In the rows, 128 means zero.
Known rows, with every step that occurs
zagi -> bufib -> lazadez: [133  89 119 110 136 150 166  99 129 158 157  69 135 186 138 101 148 121
 111 178 134 152 153 177 152  99 145  78 111 100 125 108 110 125 157  79
 154  86 155 113 155]
lolon -> zagi: [134 122 111  94 119 130 154 106 133 181 171 102 122 164 122 112 102 150
 103 135 129 157 151 159 130 116  77 102 138 156 122 113  97  89 138 108
 190 126 140 101 152]
begeli -> lolon -> zagi: [137 139 113  94 118 133 164 121 135 179 179  95 126 173 125 110  74 146
 111 109 128 147 157 164 112 111  63 109 136 171 124 120  97  73 120 102
 198 120 136 109 159]
rimuf -> nenuba -> limal -> lazadez -> pitiz: [123 125 121  84  82 137 173 108 117 153 131 127 148 199 156  99 151 167
 120 173 126 165 153 156 147 109 136  77 126  89 124 122 104 119 163  81
 133 107 154 127 199]
beva -> rigibi: [113  79  78 100  82  82 162  88 130 156 152 110 117 160 143 100 132 145
 122 169 139 200 161 166 152 107 121 100 157 153 152 109 145 100 151 129
 167 113 121 123 117]
lugef -> pitiz -> lazadez -> limal -> nenuba: [117 116  96 106 111 136 176 125 131 156 112 130 102 204 156  72 127 155
 113 184 117 156 142 147 136  91 136  97 122  91 113 126  84  97 156 107
 154  93 150 120 146]
rigibi -> beva: [117 103  95  86 107  81 168  97 139 171 153 101 100 151 162 117 147 133
 110 153 135 190 152 162 153  95 116 117 147 154 130 104 141 113 148 111
 162 127 123 119 121]
pitiz -> lazadez -> limal -> nenuba -> rimuf: [109 111  99 101 105  92 172 116 130 157 113 133  88 170 147 113 149 167
 115 196 107 158 142 124 140  72 134 106 144 104 118 137 102  75 159 138
 160  86 141 112 131]
zagi -> bufib: [140 104 116 111 123 125 170  88 139 161 167  83 129 179 120 109 148 114
 107 165 144 155 152 186 133 101 132  99 132 124 118  98 120 106 152  94
 156 110 166  98 149]
gadobi -> bepab: [110 110 104  92 115  82 159  67 129 160 173  80 115 135 135 119 167 135
 136 148 132 172 148 176 153 116 131  93 156 158 127 112 144 104 138 119
 159 142 108 117 126]
pitiz -> lugef: [125  94 102 120 125 117 161  73 130 163 178  91 160 175 132 105 138 133
 101 165 143 151 159 169 147 107 128 108 130  99 115  96 107 111 167 128
 165 143 134  84 169]
nenuba -> rimuf -> rigibi -> beva -> bepab: [ 97  68  63 109 107  33 145 100 131 156 147 107  79 121 155 142 158 147
 121 173 138 212 162 175 154 106 136 110 165 166 143 112 171 111 154 137
 149 123 109 130  99]
bufib -> lazadez -> limal -> nenuba -> rimuf -> rigibi -> beva: [ 98  88  82  89  95  70 168  98 129 150 120 128  77 138 170 125 166 155
 110 170 117 190 155 130 159  80 125 112 145 131 132 129 137  88 146 127
 152  86 120 137 102]
rigibi -> beva -> bepab -> rimuf -> nenuba -> limal: [116 132 128  87 110  59 168 107 116 139 115 116  96 177 197 124 176 174
 106 184 132 210 134 147 158  88 145  88 166 132 139 110 136  90 137 111
 165 114 135 118 141]
nenuba -> limal -> lazadez -> pitiz -> lugef -> bufib: [127 115 119 120 123 159 154 125 120 133 139 102 175 223 122 110 143 132
 124 119 141 125 166 160 148 119 143 106 115  66 105 111  96 117 165 101
 154 139 156 101 216]
lazadez -> limal -> nenuba: [124 121  98  97 104 106 172 115 136 161 113 135  87 192 148  84 131 153
 106 178 128 168 148 157 127  82 124 113 139 121 117 128  90  83 154 117
 164  94 152 108 132]
zagi -> bufib -> lazadez -> limal -> nenuba: [127 112 103 104 113 129 173 121 133 154 112 120  94 202 148  81 137 146
 105 185 130 159 151 161 131  82 134 103 126  98 119 125  84  91 156  98
 156  75 164 110 139]
limal -> nenuba -> rimuf: [120 117 109  92  98  70 173 100 137 155 124 124  95 152 134 128 146 165
 108 192 111 155 150 140 137  79 137 114 157 121 120 135 118  74 159 151
 169 102 134 114 125]
begeli -> bufib -> lazadez -> limal -> nenuba -> rimuf -> rigibi: [106  88  90 101  98  86 164  83 126 138 121 135  89 155 150 125 163 164
 107 180 112 164 155 136 148  78 129  92 139 117 117 148 117  61 145 145
 163  75 132 137 116]
rimuf -> nenuba -> limal: [126 147 145  85 113  89 176 107 113 150 116 125 120 189 180 118 173 165
  97 190 122 186 116 147 154  86 144  80 151 121 123 115 112  90 132 110
 170 111 145 112 158]
rimuf -> nenuba -> limal -> lazadez -> bufib -> begeli -> lolon: [128 178 140  87 121 127 178 148 138 133 155 116 135 215 143 118 114 131
 139 101 139 136 162 178 117  80 110 107 114 134 126 142 125  68 126  82
 184 109 162 112 184]
zagi -> lolon -> begeli -> bufib -> lazadez -> limal -> nenuba: [130 124 110 103 122 134 177 121 142 147 127 122  94 208 154  89 125 141
 103 174 129 144 145 172 128  82 122  98 118 110 118 134  81  78 150  92
 167  74 172 112 141]
lazadez -> pitiz -> lugef -> bufib -> begeli: [129 138 130 104 145 137 157 125 131 128 163 101 170 199 112 118 127 118
 143 101 152 111 171 182 139 111 128 121 100  87 113 126 123  90 174  97
 180 142 168  97 189]
lugef -> bufib -> lazadez -> limal -> nenuba -> rimuf -> rigibi: [102  94  92  99  98  86 163 100 124 135 111 137  93 153 140 126 163 164
 115 171 107 161 156 127 149  84 141 100 139 113 116 147 118  71 148 146
 161  77 131 136 121]
bufib -> lazadez -> pitiz -> lugef: [124  84  97 119 120 146 163  73 121 161 174  88 183 184 138  92 131 141
 118 167 143 138 169 168 156 120 136 102 112  58 117 100  95 126 185 109
 149 130 140 101 195]
lolon -> begeli -> bufib -> lazadez -> limal -> nenuba -> rimuf: [123 110 110 103 123  96 173 110 131 145 116 123  89 182 149 119 152 160
 112 189 116 145 146 147 138  69 127  97 136 101 117 143 102  63 159 129
 170  81 153 113 133]
gadobi -> bepab -> rimuf: [107 103  96  86 108  65 159  63 136 145 168  73 100 140 153 112 160 154
 142 139 139 189 174 163 150 107 129  97 163 160 137 113 155  92 148 122
 166 135 109 120 118]
rigibi -> beva -> bepab -> rimuf: [107  79  73  97 111  44 149  90 139 150 157  81  81 145 168 117 145 156
 131 153 150 215 184 175 148 104 130 111 166 166 148 105 168 108 161 122
 162 130 113 121 110]
limal -> nenuba: [129 124 111  92  97  94 176  98 144 158 134 122  99 174 138  98 129 149
  99 179 129 163 156 168 128  94 135 116 146 130 121 122 107  89 151 125
 171 112 142 112 133]
bepab -> gadobi: [112 100 105  97 133  65 162  96 133 165 206  77 119 143 137 110 138 136
 126 176 134 174 157 195 154 114 132 105 143 156 109 104 122 127 164 119
 160 132 144 113 119]
bepab -> rimuf -> nenuba: [123 129 129  81 101  71 173  68 136 150 145 104 103 169 177 103 168 173
 110 175 132 201 164 143 142  96 130  95 158 137 119 118 134  90 149 128
 186 116 132 122 134]
nenuba -> rimuf -> rigibi -> beva: [100  90  84  86  93  55 168  83 132 157 141 120  86 122 160 138 166 150
 110 160 120 193 155 137 159  88 122 115 154 152 131 121 152  91 144 136
 157 109 113 134 102]
bepab -> rimuf -> rigibi -> beva: [101  87  81  83  92  58 166  76 137 151 151 111  85 130 171 123 159 150
 115 145 133 207 170 145 157  94 119 114 154 161 137 113 158  97 143 125
 159 115 112 136 101]
pitiz -> lazadez: [105  98 101 112 122 144 168 103 130 173 169  99 130 181 152  93 143 132
 117 179 121 168 137 143 154 102 138  80 113 112 120 107 110 127 149 101
 158 116 131 111 157]
gadobi -> bepab -> beva -> rigibi: [101  79  73  86  81  56 156  68 129 147 162  95 111 138 154 106 147 144
 140 149 142 209 169 174 167 119 122  98 172 159 162 117 172 107 144 129
 157 131 100 130  92]

Rows
[129 107 111 121 129 147 153 110 126 142 153  93 173 207 115 105 134 127
 131 114 145 124 172 167 143 126 136 119 118  74  99 109 101 115 173 117
 166 147 150 104 200]  lazadez -> pitiz -> lugef -> bufib
[130 125 106 105 115 141 174 133 134 156 121 117  94 205 144  83 111 148
 107 162 129 150 156 160 119  84 111 107 125 111 122 130  76  77 141  91
 167  73 164 110 148]  begeli -> lolon -> zagi -> bufib -> lazadez -> limal -> nenuba
[ 94  65  60 112 109  48 146 113 127 150 125 114  67 137 165 129 157 153
 121 182 135 210 163 168 156  97 139 108 156 146 144 119 154 108 155 128
 144 100 117 133 101]  bufib -> lazadez -> limal -> nenuba -> rimuf -> rigibi -> beva -> bepab
[116 114 100  94 103  78 172 113 131 157 109 134  86 165 141 118 149 168
 113 190 111 158 145 133 136  72 130 112 153 114 117 138 107  69 160 145
 165  89 140 112 126]  lazadez -> limal -> nenuba -> rimuf
[108  77  71 109 117  52 145 109 134 166 155  93  87 142 156 127 146 136
 121 167 149 210 160 193 151 111 131 111 159 168 143 100 163 126 157 119
 153 135 116 120 112]  rigibi -> beva -> bepab
[124 150 127  88 126 140 158 136 147 133 162 125 137 205 115 120 138 120
 142 114 150 133 169 185 139  90 122 106 100 111 125 139 129  96 164  80
 169 123 174  97 179]  limal -> lazadez -> bufib -> begeli
[ 91  72  74 108 127  14 148 102 128 154 197  83  86 109 149 137 153 144
 133 183 138 203 167 195 164 117 139 113 163 169 125 105 157 127 165 134
 145 130 128 126  90]  nenuba -> rimuf -> rigibi -> beva -> bepab -> gadobi
[135 161 125  93 123 156 160 144 141 159 179 108 133 195 113 116  76 138
 124  86 137 128 170 171 110 106  63 110 115 154 128 134 100  69 124  80
 194 118 157 102 181]  limal -> lazadez -> bufib -> begeli -> lolon -> zagi
[147 109 125 111 151 126 168  76 139 149 179  88 125 203 149 118 142 118
 103 147 152 142 149 208 135  96 100  79 116 136 112 119 117  75 144 100
 192 129 165 104 153]  lolon -> begeli -> bufib
[126 104  97 111 139 162 162 136 119 166 134  95 117 211 149  85 123 134
 122 149 130 155 145 158 133  85 102  86 109 112 120 120  83  96 145  72
 160  68 163 107 158]  begeli -> lolon -> zagi -> bufib -> lazadez -> limal
[132  86 103 126 126 164 161  78 121 161 181  83 185 187 125  94 122 138
 113 157 147 129 171 170 148 126 121 102 110  54 118  97  86 119 179  97
 150 126 155  94 201]  lolon -> zagi -> bufib -> lazadez -> pitiz -> lugef
[120 144 121  98 146 154 163 135 142 136 164 115 152 205 124 106 128 119
 157 117 143 120 158 179 149 103 130 101  87  86 118 135 126 102 168  86
 173 129 167 108 178]  lugef -> pitiz -> lazadez -> bufib -> begeli
[112 125 125  88  90 100 164 124 122 136 118 122 102 194 179 123 179 169
  97 184 128 205 151 149 155  85 145  71 147 130 142 116 132 116 136  82
 139 103 139 116 165]  rigibi -> beva -> bepab -> rimuf -> nenuba -> limal -> lazadez
[137  93 125 109 155 151 164  93 129 149 165  74 133 204 158 108 144 123
 108 166 140 142 151 193 153  96 123  65 100 110 120 123 107 103 152  84
 178  99 153 118 158]  lolon -> begeli -> bufib -> lazadez
[121 112  99  98 111 122 171 122 132 156 109 126  91 199 154  80 134 154
 106 185 125 164 150 155 135  81 132 103 128 106 120 130  85  91 156 107
 160  79 151 114 137]  bufib -> lazadez -> limal -> nenuba
[124 121 108 103 112 108 174 127 130 153 117 119  92 176 136 116 126 163
 114 173 113 141 153 136 125  74 114 110 142 108 120 140  95  60 148 122
 169  72 152 112 139]  begeli -> lolon -> zagi -> bufib -> lazadez -> limal -> nenuba -> rimuf
[133  87 117 108 143 152 157  94 129 154 158  74 132 203 160 104 142 129
 108 163 138 148 153 181 155  94 122  70 108 109 119 124 104 108 149  92
 177  99 143 125 155]  begeli -> bufib -> lazadez
[136 168 132  92 124 155 162 154 134 154 168 114 133 201 121 121  80 142
 122  88 135 129 159 168 115 101  68 105 117 149 132 134  97  65 119  75
 191 115 160 100 187]  nenuba -> limal -> lazadez -> bufib -> begeli -> lolon -> zagi
[ 97  74  71  99  95  49 151  68 132 141 155 109  91 131 153 122 156 162
 122 161 134 205 177 162 147 104 136  95 157 163 136 122 160  91 148 142
 161 111 112 135 105]  beva -> bepab -> rimuf -> rigibi
[ 88  67  56 117 106  51 148 113 128 153 133 120  66 137 166 127 159 152
 122 183 134 212 158 160 154  98 138 109 155 144 142 116 154 108 153 129
 142 107 117 130 103]  pitiz -> lazadez -> limal -> nenuba -> rimuf -> rigibi -> beva -> bepab
[132 153 126 101 131 133 173 136 134 138 172  90 164 204 124 111  89 120
 148  80 144 112 176 186 112 101 108 125 109 123 117 131 123  72 144  95
 189 129 154 112 188]  lazadez -> pitiz -> lugef -> bufib -> begeli -> lolon
[127 157 119  98 136 144 176 144 141 141 171  97 152 210 133 103  90 119
 157  91 137 116 164 185 121  97 111 109  98 122 120 137 127  81 138  87
 184 120 152 122 179]  lugef -> pitiz -> lazadez -> bufib -> begeli -> lolon
[118 112 110  88  82 118 165 108 118 146 132 120 135 192 163 101 150 175
 127 172 133 180 165 162 148 112 141  78 136  97 134 120 119 120 167  84
 130 110 147 129 190]  beva -> bepab -> rimuf -> nenuba -> limal -> lazadez -> pitiz
[102  98  84 111 129 148 162 125 119 176 136 119 112 203 162  78 145 139
 126 173 122 175 129 134 147  85 119  82 112 109 115 116  91 111 154  95
 152  91 145 105 152]  pitiz -> lazadez -> limal
[123 125 105  97 104 151 155 127 149 149 150 128 127 217 121 109 152 128
 130 133 142 154 170 169 144  96 126  97 116 109 117 129 112 122 157  93
 150 120 158 103 185]  limal -> lazadez -> bufib
[137 103 127 108 153 155 168  97 138 147 176  73 135 201 154 111 135 119
 108 160 135 133 147 193 148  98 122  68 100 117 121 124 104 101 148  77
 177  91 161 119 157]  zagi -> lolon -> begeli -> bufib -> lazadez
[136 177 141  89 121 150 166 148 133 151 163 117 130 203 131 120  91 150
 118  96 133 136 158 161 115 100  69 104 121 145 128 136  97  62 116  78
 197 113 162 103 187]  rimuf -> nenuba -> limal -> lazadez -> bufib -> begeli -> lolon -> zagi
[135 153 130  97 130 120 180 125 140 147 179  84 139 189 127 114  97 112
 134 105 144 129 164 196 107  87 107 115 116 150 126 126 133  67 131  84
 185 109 161 108 160]  zagi -> bufib -> begeli -> lolon
[102  95  86  94  86  66 168  84 127 145 120 144  86 138 142 126 162 168
 109 183 108 173 152 129 143  81 132 102 151 130 119 143 124  65 147 154
 159  82 127 131 109]  lazadez -> limal -> nenuba -> rimuf -> rigibi
